What can hang from each mark
q855: q245 q313
q607: q284
q63: q951
q284: q607
q245: q855
q631: q63
q335: q855
q951: q534 q855
q313: q284 q855
q534: q363 q631

Every row comes from one small tree of marks. The marks that hang from a mark follow it in brackets, in the order of their numbers. Every link used is in the known rows. Which tree was each row made from?
Known rows
q335{q855{q245 q313}}: [-1.83,-0.72,-1.71,-3.32,2.69,2.56,-1.49,-2.22,-0.15,2.10,-2.94,-1.30,-2.80,-1.39,-2.62,0.80,1.84,0.38,0.15,1.06,2.84,-2.10]
q534{q363 q631{q63{q951{q855{q313}}}}}: [0.23,-0.05,-1.06,-2.25,-0.41,-1.67,-0.14,3.66,-1.78,-0.75,1.18,-0.04,1.78,0.93,1.41,0.86,-2.80,-0.95,1.46,-1.85,-3.84,0.81]
q284{q607}: [-1.42,-0.42,0.84,-0.10,-0.52,0.20,-1.12,-1.29,0.32,-0.22,-2.44,-2.57,-2.46,0.54,-0.93,-2.30,1.67,-0.64,0.67,0.34,1.12,-1.64]
q631{q63{q951{q534 q855}}}: [-0.45,-2.57,-0.94,-0.66,-1.81,-0.70,0.01,2.48,-0.87,-0.30,-1.24,0.24,0.57,1.24,1.42,1.61,-1.87,-1.86,1.59,-1.71,-3.72,1.43]
q313{q284{q607} q855}: [-0.63,1.69,2.01,-1.41,0.26,1.27,-4.14,-1.65,0.76,-1.47,-2.14,-1.17,-5.60,-1.59,-2.72,-2.30,4.04,0.11,0.82,2.74,2.93,-3.54]
q631{q63{q951{q534{q363} q855{q245}}}}: [-0.06,-1.96,-2.28,-0.54,-0.78,-1.06,0.64,2.33,-0.75,1.24,-0.67,-0.57,1.69,1.44,2.11,2.35,-1.86,-0.92,2.34,-1.90,-3.15,1.18]
q855{q313{q284}}: [-0.67,1.03,1.48,-2.23,0.57,0.31,-2.69,-1.80,-0.58,0.14,-0.95,-0.93,-2.90,-0.14,-4.06,-1.93,3.04,0.54,-1.22,0.45,2.28,-2.39]
q607{q284}: [-1.22,-0.24,1.16,-0.45,-1.17,0.22,-1.23,-2.57,-0.14,-0.20,-1.25,-2.26,-2.74,0.67,-2.98,-3.09,2.01,-0.83,0.25,0.02,0.70,-1.07]
q631{q63{q951}}: [-0.93,-2.03,-0.19,-0.84,-1.11,-0.97,-0.12,1.57,-2.05,-0.93,-1.44,-0.38,-0.40,0.67,0.46,0.26,-1.26,-0.87,0.50,-2.44,-1.98,0.51]
q245{q855}: [-1.67,-2.17,-0.23,-0.84,-0.46,1.68,-1.37,-0.85,-0.26,1.39,-2.49,-2.33,-2.71,-0.36,-2.25,-0.01,0.91,-0.41,-0.66,0.39,0.30,-0.34]
q335{q855{q245}}: [-2.22,-1.85,-1.73,-1.82,1.14,2.13,-1.23,-2.33,-0.78,1.69,-3.22,-2.07,-2.35,-1.23,-1.02,1.13,1.36,0.16,1.20,0.85,1.76,-0.99]
q335{q855}: [-2.72,-1.73,-0.14,-1.42,-0.70,1.49,-1.73,-2.13,-1.31,0.07,-3.02,-2.43,-1.97,-0.13,-1.00,0.13,0.95,-0.36,0.65,0.83,0.68,-0.39]
q245{q855{q313{q284}}}: [-0.84,0.19,0.84,-2.54,1.06,1.62,-2.77,-1.25,0.38,1.46,-1.65,-1.01,-4.16,-1.20,-4.83,-0.49,3.16,0.05,-1.94,1.34,2.13,-2.44]
q63{q951{q855{q245}}}: [-0.37,-1.78,-2.21,-1.71,0.20,1.33,-0.32,0.19,-0.20,1.06,-1.09,-0.79,-1.55,-0.83,-0.49,0.97,-0.65,-1.54,2.48,0.41,-0.20,0.18]
q534{q363 q631{q63{q951{q855{q245}}}}}: [0.30,-1.00,-2.33,-1.30,-0.15,-1.55,0.65,3.43,-1.97,0.24,0.68,-0.31,1.78,0.16,2.61,1.86,-2.87,-0.77,2.77,-2.02,-3.71,1.12]
q534{q363}: [-1.77,-0.68,0.08,0.26,-1.75,-0.89,-0.80,-1.21,-1.64,0.37,-0.72,-3.96,0.76,2.40,-0.34,-1.48,0.19,0.77,0.59,-1.03,-0.13,0.14]
q631{q63{q951{q855}}}: [-0.52,-1.97,-1.00,-1.22,-1.20,0.02,-0.71,1.81,-0.74,-0.86,-0.87,0.04,-0.99,0.05,0.32,0.66,-1.77,-1.77,1.89,-0.75,-2.58,1.17]
q63{q951{q534}}: [-1.05,-2.38,0.05,-0.29,-2.04,-1.07,0.54,0.89,-2.15,0.13,-1.78,-1.32,1.17,2.19,0.84,0.51,-0.51,-1.07,0.01,-2.57,-1.74,0.53]
q951{q855{q313}}: [-0.76,-0.45,-0.69,-2.33,0.31,2.03,-2.04,-0.89,0.85,0.43,-0.82,-1.16,-2.48,-0.14,-3.00,-1.18,0.55,-0.89,0.86,1.77,0.55,-0.55]

Write each row's tree
[0.20,-1.58,-2.41,-0.98,-0.82,-1.04,1.18,2.76,-1.46,1.45,0.09,-0.92,2.70,1.15,2.71,2.37,-2.00,-1.30,2.57,-1.62,-3.25,1.22] | q63{q951{q534{q363 q631} q855{q245}}}
[-0.13,0.97,-0.20,-2.67,2.67,0.89,-2.11,-2.08,0.03,1.80,-1.16,-0.59,-3.33,-1.34,-4.06,-0.86,3.46,1.13,-0.60,0.55,3.51,-3.08] | q855{q245 q313{q284}}
[-0.22,-2.41,-2.14,-1.12,-0.41,0.58,0.42,1.03,-0.33,1.66,-1.43,-0.53,0.19,0.48,0.69,1.92,-0.68,-1.66,2.03,-0.61,-1.39,0.64] | q63{q951{q534 q855{q245}}}
[-0.62,1.02,1.25,-2.42,1.50,1.52,-2.81,-1.16,1.61,1.39,-2.14,-1.12,-5.05,-1.47,-4.59,-1.10,3.98,-0.36,-1.56,1.94,2.74,-3.51] | q245{q855{q313{q284{q607}}}}
[-0.77,-2.51,-0.12,-0.27,-1.76,-1.66,0.53,2.11,-2.11,-0.32,-1.73,-0.14,1.16,1.84,1.48,1.19,-1.36,-0.94,0.17,-3.40,-3.12,0.89] | q631{q63{q951{q534}}}
[-0.44,1.97,1.96,-2.00,0.98,0.17,-2.79,-1.75,0.75,-0.05,-1.40,-1.01,-3.90,-0.41,-3.88,-2.65,3.92,0.09,-0.89,1.17,3.00,-3.57] | q855{q313{q284{q607}}}
[0.08,1.85,0.27,-2.41,3.12,0.92,-2.17,-1.99,1.25,1.67,-1.66,-0.67,-4.33,-1.62,-3.86,-1.56,4.35,0.63,-0.19,1.27,4.20,-4.27] | q855{q245 q313{q284{q607}}}
[0.29,-1.30,-0.89,-2.13,-0.09,-0.19,-0.48,2.87,-0.25,0.07,-0.34,1.15,0.59,0.63,0.42,1.17,-1.42,-1.34,0.68,-1.07,-3.69,0.69] | q951{q534{q631{q63}} q855{q313}}
[-0.16,1.66,0.45,-1.79,2.12,1.88,-3.69,-1.90,1.25,0.08,-2.42,-0.88,-6.01,-2.66,-2.71,-1.31,4.41,0.62,1.47,2.83,4.06,-4.19] | q313{q284{q607} q855{q245}}
[-0.70,-1.53,-0.03,0.42,-2.15,-3.05,0.81,2.54,-2.75,-0.09,-0.40,-1.53,3.56,3.02,3.04,0.88,-1.70,0.30,0.36,-3.77,-4.36,1.29] | q951{q534{q363 q631{q63}}}
[-0.08,-1.70,-0.94,-1.88,-0.55,-0.26,-0.23,2.50,-0.32,-0.04,-0.87,0.88,0.26,1.06,0.09,1.30,-1.38,-1.71,0.72,-1.53,-2.88,0.58] | q631{q63{q951{q534 q855{q313}}}}
[-0.12,-0.96,-1.10,-1.02,-1.59,-2.05,0.18,3.63,-2.30,-1.07,0.90,-0.62,2.12,1.11,2.67,1.10,-3.20,-1.12,2.30,-2.02,-4.63,1.66] | q534{q363 q631{q63{q951{q855}}}}
[-0.47,-0.74,-0.85,-2.69,-0.06,1.25,-1.10,0.60,-0.08,-0.02,-0.61,-0.44,-1.57,-0.04,-1.99,-0.26,-0.51,-1.72,1.02,0.56,-0.24,-0.21] | q63{q951{q855{q313}}}
[-0.12,-2.29,-0.81,-1.20,-1.92,-0.58,0.44,2.82,-1.63,-0.26,-0.50,0.04,1.33,1.02,2.00,1.58,-1.98,-2.39,1.65,-1.36,-3.91,1.51] | q63{q951{q534{q631} q855}}
[0.19,-0.62,-1.01,-2.02,-1.09,-1.20,0.42,3.04,-1.35,0.44,0.63,-0.58,2.72,2.07,1.33,1.21,-1.88,-1.55,1.03,-1.56,-3.37,0.81] | q63{q951{q534{q363 q631} q855{q313}}}
[-0.52,-1.38,-0.81,-0.13,-2.40,-1.17,-0.02,1.71,-1.24,0.55,0.17,-2.07,2.68,2.35,2.17,0.77,-1.47,-0.86,1.93,-0.79,-3.84,1.64] | q951{q534{q363 q631} q855}
[0.03,-2.66,-2.20,-0.98,-0.32,-0.15,0.47,2.25,-0.44,0.95,-1.44,0.53,0.26,0.31,1.43,2.35,-1.53,-1.55,2.03,-1.58,-2.78,1.00] | q631{q63{q951{q534 q855{q245}}}}
[-0.15,-2.37,-0.87,-0.56,-1.67,-0.59,-0.23,2.76,-0.84,-0.25,-0.70,0.44,0.94,0.83,2.13,1.48,-1.96,-1.63,1.68,-1.28,-4.76,1.84] | q951{q534{q631{q63}} q855}
[-0.22,-1.55,-1.01,-0.72,-2.49,-1.64,0.67,2.95,-1.94,0.02,0.32,-1.18,3.07,2.22,2.77,1.48,-2.33,-1.70,2.01,-1.72,-4.29,1.78] | q63{q951{q534{q363 q631} q855}}
[0.33,-1.74,-2.19,-2.17,0.97,0.17,0.24,2.32,0.07,1.25,-1.19,1.14,-0.09,0.12,0.06,2.09,-1.11,-1.29,1.15,-1.46,-1.93,0.07] | q631{q63{q951{q534 q855{q245 q313}}}}
[-0.14,-1.09,-1.09,-1.40,-0.97,-1.23,-0.04,2.68,-0.59,0.33,-0.16,-0.26,1.76,2.14,0.81,1.29,-1.75,-1.09,1.05,-1.86,-3.24,0.76] | q631{q63{q951{q534{q363} q855{q313}}}}
[0.73,-1.34,-2.23,-2.80,1.08,0.33,0.70,2.70,-0.62,1.52,-0.47,0.98,0.72,-0.18,0.50,2.16,-1.16,-1.72,1.23,-1.22,-1.95,-0.02] | q63{q951{q534{q631} q855{q245 q313}}}
[0.23,-1.16,-2.23,-2.70,1.54,0.84,-0.49,1.67,0.17,0.68,-0.79,0.95,-1.62,-1.05,-0.98,1.25,-1.04,-1.23,1.56,-0.53,-0.87,-0.33] | q631{q63{q951{q855{q245 q313}}}}
